What can hang from each mark
nuti: vegi zama zesu
zama: gaduk giberu nuti vegi zesu
vegi: zama zesu
gaduk: magam maged vegi zama zesu
giberu: maged vegi
maged: gaduk giberu magam
mifen: giberu
zesu: gaduk giberu nuti vegi

Known rows, with every way that one mark hangs from another
(gaduk magam maged (zama giberu nuti (vegi zesu))): [-12  36 -29  11 -24  12 -20  15  24  -1  -1   8  13 -10  14  17   6 -26
  12  31   2  11 -16 -39  28 -19  -2  14   5 -10   2  -8  23 -10]
(zama gaduk (nuti (vegi zesu))): [-19  15   3   2  -1  -5 -10  10  10  -1   0   0   5  -2  -2  17  30  -8
  -5  20   6  -1   0 -11  -1 -19   6   1   9 -25   4   1  10  -4]
(nuti (vegi zesu) (zama giberu)): [-12  15   3  12   1  -6 -12  16  13   0 -13  -6  15  -2  -3  13  30 -16
   5  13  -5 -14  -2 -10 -17  -4   4  11   6 -28   5  -3   7  -7]
(giberu maged): [  0  -1   1   0   3  12  -1   3  23  12 -16  -3   9  11   9   5   3 -23
  -6   1   8 -10 -12  -7 -12 -18 -14   0  19  -7  -8  -7   5 -10]
(mifen (giberu (maged gaduk))): [ -3  -1  13  -3 -14   7  -1  -9  12  12 -16   0   6  19   4   5  11 -14
  -1   5   9  -7 -11 -26 -13  -5 -12   1  20  -6 -17  -3   8  -8]
(maged (gaduk magam (zama (giberu (vegi (zesu nuti)))))): [-20  39  -6   3 -14   7 -14  -6  10   7  11 -10  15  -8   8   8  28 -19
  12  33  -8  -9  -4 -45   9  -8  -1  18   9 -10   5  -6  10 -18]
(giberu maged vegi): [ -1  -9  -8  -3   5  16  -7   3  24  14 -20  -6  13   8  15   0   3 -23
 -10   5   8 -15  -9 -15 -15 -21 -10  -4  21  -4  -9  -6  -3 -10]
(nuti zesu): [-11  -2   2   1   8   8  -1  15  17   7 -15  -7  14  12   7  13  14 -16
  -4  -2   0 -13 -20   3  -7  -4  -3   5   7 -11   2 -10   2  -8]
(zama (gaduk zesu) giberu nuti vegi): [-27  19  -7  10 -17  -4  -4  -7   5   3   1  11  12 -12  -1   9  32  -9
  23  23   6   0 -30 -26  -2 -18  12  -1  15 -17  -1 -10  13 -18]
(zama (giberu maged vegi) (zesu nuti)): [-17   9  -8  14  -2  10 -12 -13  25  15 -13 -18  19  -2   2  -6  20 -38
   9   5   3 -26 -15 -24 -19 -22  -7  10  11 -18 -14  -9 -13 -20]
(gaduk magam (vegi zesu) (zama (giberu maged) nuti)): [-11  38 -34  18 -22  18 -22  -1  26   6  -2   4  17 -17  16   9  -3 -27
  18  29   7  -6 -19 -46  16 -20  -9  20  18  -5   4 -11  24 -17]
(gaduk magam): [ -3  -1   2   2  -4  11  -6  10  12  11  -6  -5   1   5  11  14   2 -18
  -9   8  -1  -4 -20 -11   5  -9  -7   1  10   2  -2  -9  15  -7]
(giberu (vegi zesu)): [ -8   3  -6  -8   0  12  -4  15  15  12  -6 -14   6  10  10   6  15 -12
 -11  16   0 -14   0 -13  -7 -20   3  -1  14  -4   6   0   5  -5]
(zesu gaduk nuti vegi): [-14   3  19   0  17  -2   4  -9   6  11  -5 -15  -3  14   0  -3  39 -15
  -9   7   3 -21  -4   4   2 -16   8  14   8 -29 -13 -13   9  -9]
(nuti (vegi (zama (giberu maged))) zesu): [-15  17  -7   9  13   1  -6  16  19  -3 -25  -5  29   1  -1  10  18 -21
   3   5   0 -12 -11 -14 -16   0  -5  11   7 -32  -2 -12  12  -9]
(zesu gaduk): [ -8  -2  16   0  11   0   4   5   9  14 -12  -9  -3   0   0  12  20 -11
  -6   4   1 -14 -13   0  -3  -9   5   4  14 -10  -2  -6  18 -13]
(vegi zama zesu): [-11  27  -4  -8   3   3   6  21  11   6  -4 -19   3  12   2  13  17  -7
  -3  23  -6  -8   2 -12  -1 -15   4   4   7 -10  15  -1  22  -4]
(vegi (zama gaduk) (zesu giberu nuti)): [-23  38   4   3   6 -13  15  -3   3   2   5 -27   1  -6  -8  12  42  -3
  14  37  -4 -20   1 -19   0   1  12  16   5 -30   9   1  22 -16]
(maged (giberu (vegi (zama nuti))) magam): [-17  26  -5   1   5 -11  -4  -4  15  -7 -11 -19  15  -3   8   5   1 -10
  11  16  -6 -16  -4 -29 -18 -16   4  -9  28 -16  22  -8   6 -10]
(nuti vegi (zama giberu (zesu (gaduk maged)))): [ -9   5  10  23   7  -4 -16  11  19  10 -31   1  15 -16  -8   9  24 -34
   7  -2  -7 -20 -18 -18 -18  -2  10  13   1 -33 -12  -4   9 -21]
(nuti (vegi zama) (zesu (gaduk magam maged))): [ -3  12  -5   6  16   8  -9  28  12   2 -28   3  16  -8  12  15   8 -19
 -14   9  -6 -10 -13 -21   8   8   7  13  -4 -27  -2  -8  28  -8]
(mifen (giberu (maged magam) (vegi zesu))): [ -3   0 -12  -9  -8  14  -2   2  14  -2 -27 -10  11  13  13  -3   0 -16
 -12  10  12 -16 -12 -31 -21 -10  -1   0  20  -7  -9   2  -1  -4]
(gaduk zama): [-14   5  -4  -7   6  12   0  14  16  11  -7  -4   5   6   4  13   4 -13
  -3  10   1   2 -18  -7   0 -15  -9   6  16  -5   3  -9   9 -11]
(giberu (vegi zama zesu)): [-12  18 -12 -11   5   8   0  21  11   9  -8 -21   7   9   8   7  17  -7
  -7  27  -6 -13   4 -20  -4 -18   8  -1  10  -8  14  -1  15  -4]
(zama gaduk (giberu (maged magam)) nuti vegi zesu): [-20  18  -3  19 -12 -14 -11 -15  15  -4 -22   2  17  -5  -7   9  26 -35
  23  11  13  -4 -44 -30 -17 -18  10 -13  10 -18 -10 -10   1 -23]
(giberu vegi): [ -8 -11  -1  -5   5  11  -5  11  14  16 -12 -12   6   7  10   5   9 -12
 -10   7   1 -12 -10  -8 -10 -17  -2  -5  18  -2   1  -5   1  -6]
(nuti (zesu (gaduk maged) giberu)): [ -3   3  11  13  13   3   3   7  21   9 -25  -6  11 -12   4  12  17 -18
   1  -1  -2 -27 -17  -4  -2  13   5  20   9 -27  -5  -4  18 -21]
(maged (gaduk (zama nuti vegi zesu)) giberu magam): [-22  34   3   4 -14 -14 -13 -18  17  -3  -9   1  16  13   0  12  13 -26
  23  18  -2   2 -32 -37 -15 -19   8 -16  17 -13  12 -12  -1 -25]
(maged magam): [ -7  -1  12  -2   7   0   3   8  12   3 -15 -10   6   7   7   7   2 -12
  -7   1   4  -8 -23  -4 -17 -10  -4  -8  19  -7   7  -4   6  -6]
(vegi (zesu (giberu maged))): [  0  16  -1   5  -3   5   3  -2  25   6 -11 -13   6   4   4   8  13 -22
   0  13   5 -21  -4 -11 -10  -9  -6  11  18 -17  -2  -1  12 -16]
(gaduk vegi (zesu nuti)): [-15  10 -13   3  -4  21   0  -4  14  21   1  -3  11  -1  21 -14   5  -6
   6  19   7 -21 -19 -23  -9 -20  -4  11  18 -10   9  -9   5 -13]
(zama (giberu (maged magam)) (nuti vegi) (zesu gaduk)): [-16  14   8  23   3 -13 -17 -14  21  -4 -27  -3  16 -17  -9   5  18 -36
   5  -6   7 -16 -28 -17 -24 -17   6   3  15 -35  -7  -7   4 -21]

Rows
[-18  21   1  11  -4  -7   3   0   1  10  -9 -16   1  -9 -12  22  22 -21
  11  24 -10 -12 -34 -29   2   6  16   2  -2 -13  -3  -5  27 -24] : (vegi (zama (gaduk magam) (zesu giberu)))
[ -7  11  -4   7  -5   6   2   6  15  16  -3 -17   3  -1   9   6  11  -5
   5  24   3 -22 -12 -16  -4  -5   3   8  19  -8  13  -1  23 -12] : (gaduk (vegi (zesu giberu)))
[ -4   4   2  12  10  -1   2  -5  25  -6 -32  -8  21   2   8   6   6 -26
   3  -6   7 -24 -31  -5 -25   8  -4   5  17 -23   0  -8  -1 -20] : (nuti (zesu (giberu (maged magam))))
[  5   2   7   6   1  13  -4  12  15  15 -14   3   0 -10  13  12   0 -22
 -11   6  -1 -10 -14 -20  12  -4  -2   9  10  -6 -10  -4  27 -12] : (zesu (gaduk magam maged))
[  1  -2  -6  18  12  11 -12  16  22  16 -37   5  20  -7  20   2  12 -19
   9   5   2 -31 -24 -19  -7   8  11  14   5 -17   1  -9  13 -18] : (nuti zama (zesu (gaduk maged vegi)))
[-22  19  -1  -2  -6   1 -10  -8  13  15  -5  -7   8  21   2   6  33 -23
  11  24   2   2 -27 -24  -3 -21   5  -3  -1 -13  -1 -11  -5 -21] : (maged (gaduk (zama vegi (zesu nuti))))
[-12  -5  -9 -10 -10  15  -1  12   7  10 -11 -16   2  14   6   6  13  -5
 -12  17   3 -13  -3 -22  -5 -10   4   6  12  -3  -5   2   6   0] : (mifen (giberu (vegi zesu)))
[ -7  20   9   0   0   4  -5 -18  16  -1 -13  10  22   5  16 -15  11 -20
  -4   7  10 -13 -13 -29 -34 -17 -11   0  22 -31   0  -4 -10 -15] : (giberu (maged (gaduk (zesu (nuti vegi))) magam))
[-15  32 -17  12  -7  -3  -4   2  17   8  -1 -24   3  -9   7   8  15   0
  15  35   0 -19  -6 -23   4 -13  10   9  16 -18  26  -3  29 -11] : (gaduk (vegi (zama nuti) (zesu giberu)))
[-11  12   2  24  -4  -2  -9   6  13  10 -29   4  22 -19   2   2   8 -27
  27   9   1 -21 -44 -44 -23   5  10  -3  11 -13  -2  -2  12 -24] : (nuti (zama (gaduk (maged magam) vegi) giberu zesu))
[-10  12  -8  22 -16  11 -11  -5  11  19 -13   4  16 -13   2   8   8 -34
  18  15   5 -15 -42 -48  -3  -4   0   1  10   1 -18 -10  23 -25] : (zama (gaduk magam vegi) (giberu maged) zesu)
[ -6  15   4  19 -15  -9 -19 -13  20  11 -27   2  21  14  -4   7  36 -39
  26  11   1 -13 -32 -29 -25 -11   9  -9   3 -15 -12 -11  -3 -27] : (nuti (zama (giberu (maged gaduk)) vegi zesu))
[-12  10  -3  25  -7   5 -11   9  16  20 -21   5  19 -16   0   5  16 -27
  28  13  -1 -21 -34 -41 -12   1   7   4   7 -12  -8  -3  15 -23] : (nuti (zama (gaduk maged vegi) giberu zesu))
[-10  35   6   5  13 -13   3   8   9 -10 -24 -10  16 -12  -6   7  21 -16
   0  16   1 -15  -4 -26 -19  -3   9   8  15 -33   5  -1  29 -13] : (nuti (vegi (zama (giberu (maged magam))) (zesu gaduk)))
[-12  12 -12   8   0  11  -4  -7  28  13 -20  -8  10   1  -4  10   5 -35
   7   6   2 -12 -31 -17 -11 -12  -6  12  14 -17 -10  -8   3 -29] : (gaduk (zama (zesu (giberu maged))))
[-19  19  -8   8 -10   1 -14   3  19   4   2 -15  11  -9   3   9  23 -15
   7  17  -2 -14   2 -17  -2 -24   3   8  17 -13   9  -3   6  -7] : (zama (giberu (vegi zesu)) nuti)
[ -3   5  -5  24  -5   7 -23   4  18  15 -30  -2  15 -22   4   8  16 -41
  10   6 -12 -28 -27 -37  -5  -1  15  12   0 -13 -14  -7  11 -26] : (nuti (zama (giberu vegi) (zesu (gaduk magam maged))))
[ -7  29  12   9  -1 -13   2 -17  17   3 -24 -16  13   5  -6   4  14 -27
  12  11  -3 -18 -29 -30 -30  -3   5  -8  15 -20   5  -2  11 -26] : (vegi (zama (zesu (giberu (maged gaduk magam)))))
[  6  10  10   4 -12   9 -10  -7  18  11 -10   5   9  10  13   9   6 -28
  -3   9   3  -6 -15 -28  -4 -10 -13  -4  15   0  -9  -7  13 -14] : (giberu (maged (gaduk magam)))
[-15  19  -2  11 -13  -3  -8  -4  20   6  -8   7  13   4   0  13  15 -29
  19  16   2  -5 -18 -35  -2 -18   6 -11  10 -15  -8  -6   7 -19] : (zama (gaduk (maged giberu)) nuti vegi zesu)
[ -9  39 -13   3  -2  15  -2   4  16   1   1   6  21  -7  19  -4  -9 -19
   3  23 -10 -13   5 -46  -3  -7 -11  18  13 -31   4  -8  15 -10] : (gaduk magam (maged giberu) (zesu (nuti (vegi zama))))
[-17  25 -32  25 -21  19 -27  -8  28  14 -11   4  18 -16   9   7  -7 -40
  21  16   4  -7 -41 -46   8 -22  -8  14  13  -4  -5 -16  13 -25] : (gaduk magam vegi (zama (giberu maged) nuti zesu))
[  1   9   0   6  -2  16   1  10  24  18  -6   2  15   1  19   0 -17 -14
   8  11   1 -17  -5 -33  -7  -7 -16   1  30  -3   4  -5  20  -9] : (gaduk (maged giberu) vegi)
[-10  26   1  17 -17   5 -13  -6  20   6  -1   8  12 -10   2  18   0 -37
  16  10  -7 -10 -17 -43   6 -11  -3   2  10 -11 -10  -5  13 -21] : (zama (gaduk magam (maged giberu)) nuti zesu)
[-11   8   1  -5  -7  14   3   0  -2   8   0  16   5   8   6   4  19 -18
  -7  16  -2  -5 -27 -24   4 -12   9   3   8 -12 -17 -12  17 -13] : (zama (gaduk magam (zesu vegi)))
[-19   0  -2  10  -2   2 -20   5  21   8 -12  -6   6   6  -2  11  14 -25
  -7   1   2  -3 -17  -3 -10 -29   1  -2   6 -23   1  -7  -5  -6] : (zama (nuti vegi) zesu)
[ -5  16  25   7   4 -12   3 -33  16  -1 -12 -12  10  17   5 -10  28 -24
   3   7   8 -23 -13 -14 -23  -6  -4   3  21 -36 -10  -8  -3 -17] : (zesu (giberu (maged gaduk magam)) nuti vegi)
[  0  14  -1  17  -4  -1 -12  13  13  -1 -18   7  11 -16   6  18  21 -22
   2  24  -3 -14  -9 -31  -1  13   9  13   0 -30  -6   3  19 -15] : (nuti (vegi (zesu giberu)) (zama (gaduk magam maged)))
[-21  32   8   3   2  -8   3 -13   7   6   1 -10  11  -4   2  -3  30  -1
   8  27  -5 -16  -3 -24 -18  -5   4  12  13 -40  13  -3  10 -17] : (maged (gaduk (zesu giberu (nuti (vegi zama)))))
[-12  16   9  25   3 -10 -11 -12   7   6 -11 -14   6 -19   0  10  35 -24
  18  13  -6 -27 -17 -16   0   5   9  24   2 -23  -5 -14  13 -22] : (zesu (gaduk magam) (nuti (zama giberu)))
[ -8  23   5  20 -15   0 -22 -18  21  -4  -9   9  24  10   5   8  29 -37
  11   3   0 -12 -18 -24   4  -8  -3  11   8 -25 -15 -19   7 -15] : (zama (giberu (maged (gaduk magam))) (nuti (zesu vegi)))
[  0  19  10  -3  -8   7   2 -14  17   4 -15  13  18   7  14  -7   0 -20
   1   3   5 -11 -24 -30 -31 -16  -8  -8  27 -10   1  -3   2 -20] : (giberu (maged (gaduk zesu) magam))
[ -1   6   5  -2   5   8   1   6  22   3 -17  -4  19   0  17  -1 -16 -19
  -2   2  -2 -18  -5 -31 -22  -7 -10  -8  32  -9   4  -1   3 -10] : (gaduk (maged (giberu vegi) magam))
[-18   4   7   1   5   6  -3  -6  14  14  -5 -17   3  27  -2  -4  30 -30
  -7   3   0 -16 -15  -1  -6 -25   3   7   0 -25 -13 -12  -8  -8] : (zama (zesu nuti vegi))
